In the rows, zero is written as 128.
Known rows, with every way that one mark hangs from another:
pofirib[fumat[zaze] lemi[bebe[midel sosar]]]: [163 150 132 148 182 167 167 110  97 111 106 132 144 148 102 147 109 149
 116 129 137 117 118 114 155 104]
lemi[bebe pofirib[fumat]]: [160 134 157 171 174 153  55  90  88 120 148  76 161 137 135 149 113 173
 139 134 155  86  74 121 123 130]
lemi[bebe[dila]]: [149 130 131 151 107 147  60 103 133 141 156 104 105 143 172 142  97 157
 146 114 143 103 132 128 106 189]
zaze[fumat[bebe[sosar] pofirib[lemi]] midel]: [123 134 141  88 220 111 164 179  76 108  61 144 163 116 105  69 120  88
 107  81 132 173 120 132 171 142]
midel[bebe[dila fumat sosar[fifin]] zaze]: [123 106 116 101  57 111 102 108 214 139 161 152  68 108 115 141 122 113
 117 135 139 131 141 188 134 178]
pofirib[fumat[bebe zaze] lemi]: [140 154 146 146 201 176 204 103  74 112  88 150 172  87  88  71  95 154
 114 139 112 117 111 109 164  95]
bebe[fumat lemi midel]: [127 108 111 131  55  99 100 141 146 150 129 132 110 151 156 166 136 133
 138 150 135 118 119 151  85 107]
midel[zaze]: [139 138 113 131 127 127 131  98 172 125 138  75 104  95 144  83 105 111
 132 112 108 100  78 148 102 164]
fifin[sosar]: [155 125 114  98 117 129 164  99 158 133 169  77 172  85 176 134  75 132
 127 144  87 106  74  81 116 133]
zaze[fumat midel[bebe]]: [158 114 128 107 161  92 120 143 111 145 104 113 137  75 111  95  92  97
  96 105 123 131  80 168 159 177]
bebe[fumat[pofirib] lemi midel sosar]: [107 105  97  96  67  82 120 170 160 130 128 160 108 191 149 194 167 108
 145 144 161 150 150 131  91  84]
pofirib[fumat[zaze] lemi]: [158 151 142 138 204 152 189  97  75 135 111 140 163  96 104  92  91 152
 109 148 113  93 103 114 153  74]
pofirib[lemi[bebe[fumat[zaze] midel]]]: [154 155 140 133 144 147 145 107 113 114 123 130 138 143 159 141  84 148
 115 104 143  98 112 141 139 128]
sosar[fifin]: [116 103 133 128 146 133 138 110 162 162 120  83 178 104 204 123  55 118
 150 146 124 119  74 161 104 144]
bebe[dila fumat lemi[pofirib] midel[zaze]]: [112 109 140 142  52  95  26 139 132 142 156 138  67 184 112 158 210 149
 129 149 119 137 179 146 104  92]
lemi[bebe]: [158 137 124 149 125 149  91  98 136 133 142  84 131 129 176 139  74 145
 146 109 151  91  84 138 103 190]
fumat[bebe[lemi sosar] pofirib zaze[midel]]: [ 81 146 120 118 165 130 177 186  90  90  91 144 171 114  79  91 185  89
 141 109 135 177 143 103 147 104]
fumat[bebe[dila] pofirib[lemi] zaze[midel]]: [ 85 174 151 128 188 145 177 155  55  81  95 159 167  89  95  47 154 123
 119  98 109 178 170  95 185  97]
lemi[bebe[dila sosar[fifin]] pofirib]: [125 105 168 144 147 141  39 116 135 130 162  87 139 195 167 197 139 149
 141 118 154 123 136 130 121 144]
fumat[bebe[sosar] zaze]: [ 95 124 128 131 147 170 182 141 128  85 116 112 148  96 122 117 137 107
 131  99 109 151 131 110 135 147]
bebe[dila lemi midel sosar]: [112  95 114 132  52  99 105 151 202 158 141 127  72 226 148 203 190 114
 139 153 105 166 194 103  86 123]
midel[bebe[lemi] zaze]: [151 141  97 145  77 110 129  89 206 151 149 113  94  93  82  95 113 116
 128 145 139  93  72 173 122 185]
bebe[dila fumat[pofirib zaze] lemi midel]: [ 92 116 112 129  57  99  55 163  91 140 153 187  89 163 113 148 194 145
 140 157 131 151 205 128 122  69]
fumat[bebe pofirib zaze]: [ 75 160 120 141 171 161 163 138  77  74 117 132 176  68 116  56 124 124
 143 109 129 152 114 103 157 120]
bebe[dila sosar]: [119 100 133 102 104 112 112 127 178 147 159 122  87 163 173 167 137 120
 130 127 106 136 178 104 100 138]
bebe[lemi]: [142 121 118 136 114 109 122 122 148 177 133 112 135 139 145 120 116 129
 148 153 132  91  98 133  84 129]

Rows:
[128  91 118  81  96 102 117 169 124 156 143 169 106 158 116 177 171 109
 135 136 157 107 157 147  98  86]  bebe[fumat[zaze] lemi sosar]
[120 136 129 114 206 139 142 136  71 119  91 158 159 112 119  51  78 126
 121 106 144 136 110 132 166 152]  zaze[fumat[bebe pofirib[lemi]]]
[130 103 118 105  53 102 101 127 163 160 172 186  84 130  97 170 148 130
 118 158 148 111 167 150 135 136]  midel[bebe[dila fumat[zaze] lemi sosar]]
[119 113 126 146 143 160 136 133 100 134 111 151 127 111  76 111 157 140
 140 158 117 141 157 100 128 116]  pofirib[fumat[bebe[dila lemi sosar] zaze]]
[ 86 159 122 138 169 134 162 169  68  95  90 137 181  86  82  57 167 106
 143 115 133 165 125 110 150 105]  fumat[bebe[lemi] pofirib zaze[midel]]
[151 148 140 134 135 140 146 106 154 126 127 122 117 186 167 160  99 141
 119 108 131 119 142 118 130 147]  pofirib[lemi[bebe[dila midel sosar]]]
[102 147 118 112 152 103 146 151  98 102 143 129 151  80 107 103 146 102
 121 116 126 150 126 118 162  96]  fumat[pofirib zaze[midel[bebe[dila sosar]]]]
[161 109 124 110 155  85 113 152 109 163 101 124 133  97  93  96 109  97
 101 117 134 130  88 170 151 172]  zaze[fumat midel[bebe[lemi]]]
[112  90 111 107  26  91  70 164 190 146 144 165  30 210 118 195 212 113
 134 140 124 161 214 143  88 116]  bebe[dila fumat lemi midel[zaze] sosar]
[132 114 119 119  73 109 128  98 205 146 172 133  98 116 142 159 107 124
 115 143 122 122 135 133 129 172]  midel[bebe[dila sosar]]
[127 122 112  99  99  91  91 143 101 163 137 175 132 127 139 113 123 140
 153 156 171  93 123 147  96  91]  bebe[fumat[pofirib] lemi]
[103 141 141 144 159 156 176 148  96  86  97  92 167  57 118  81 139 106
 122  90  94 156 110 122 146 142]  fumat[bebe zaze[midel]]
[154 156 143 148 138 143 134  96 138 129 127 118 127 166 171 138  86 153
 122 113 127 109 128 124 132 148]  pofirib[lemi[bebe[dila midel]]]
[129 128 126 123 138 117 163 136 126 112 137  92 147  72 120 127 133  97
 108 110 107 128  98 136 145 122]  fumat[zaze[midel[bebe[sosar]]]]
[124 172 133 113 204 123 167 151  67  94 116 129 173 117 115 101 134 107
 121  91 144 134 119 116 166  84]  fumat[pofirib[lemi[bebe[sosar]]] zaze[midel]]
[133 130 156 163 126 144  44 119  85  85 160  78 143 148 153 185 139 159
 125 103 153 108  99 140 134 116]  lemi[bebe[fumat[zaze] midel] pofirib]
[122 120 106  96  89 108 143 118 155 116 166 157 122  86 123 149 106 118
 115 135 159 114 108 149 147 129]  midel[bebe[fumat[pofirib zaze] sosar]]
[126 125 120 167 116 153 122 113 132 135 102 126 112 112  98  95 134 148
 144 162 107 146 130 113 113 140]  pofirib[fumat[bebe[dila lemi midel[zaze]]]]
[151 140 149 123 155 144 141 104 146 146 123 134 136 176 168 150  84 142
 125 116 143 108 138 132 131 147]  pofirib[lemi[bebe[dila sosar[fifin]]]]
[131 135 128 133 140 121 156 128 113 115 137  88 151  59 119 110 121 105
 109 113 102 122  89 140 147 123]  fumat[zaze[midel[bebe]]]
[105 112 113 130  69 115 116 131 219 111 146  93  54 181 159 177 173 103
 125 115  84 176 177 113 104 150]  bebe[dila midel[zaze] sosar]
[118 131 120 167 149 172 157 115 100  98 102 107 151  70 108  98 118 141
 131 142 102 144 100 108 135 123]  pofirib[fumat[bebe[midel] zaze]]
[145 148 154 142 178 161 178  94 101 136  92 162 149 110 114  77  90 165
 120 149 110 120 136 104 148 116]  pofirib[fumat[bebe[dila]] lemi]
[150 126 122 143 155 128 142 121  95 142 119 118 149  70  86 103 126 133
 122 157 116 113  94 129 134 105]  pofirib[fumat[zaze[midel[bebe[lemi]]]]]
[137 128 114 148  78 144  74 119 188 111 147  90  69 183 157 184 137 128
 141  99 130 148 148 129 104 196]  lemi[bebe[dila midel[zaze] sosar]]
[117 129 145  89 111 103  83 124  91 144 154 194 107 124 164 108 115 158
 127 134 141 110 179 129 131  89]  bebe[dila fumat[pofirib[lemi]]]
[115  82 129  85  72 101  72 171 118 172 160 198  70 183 109 185 202 127
 132 145 141 125 228 134 105  86]  bebe[dila fumat[zaze] lemi sosar]
[112 117 124 129 115 143 165 138 170 130 103 124 137 142 134 125 131 114
 147 128 129 137 125 114  99 164]  fumat[bebe[lemi sosar]]
[117 103 127 141 102  98 126 144 187 132 137  82 130 215 144 210 184 108
 134 145 123 144 118 110  89  93]  bebe[lemi[pofirib] midel sosar]
[141 151 134 141 172 160 211 106 145 103  77 134 142 126 107 101 105 137
 115 136 112 139 113 109 143 121]  pofirib[fumat[bebe[midel[zaze] sosar]] lemi]
[178 151 147 144 175 157 127  86  91 149 114 150 132 141 121 111  81 176
 123 145 140  92 129 116 139 126]  pofirib[fumat lemi[bebe[dila]]]
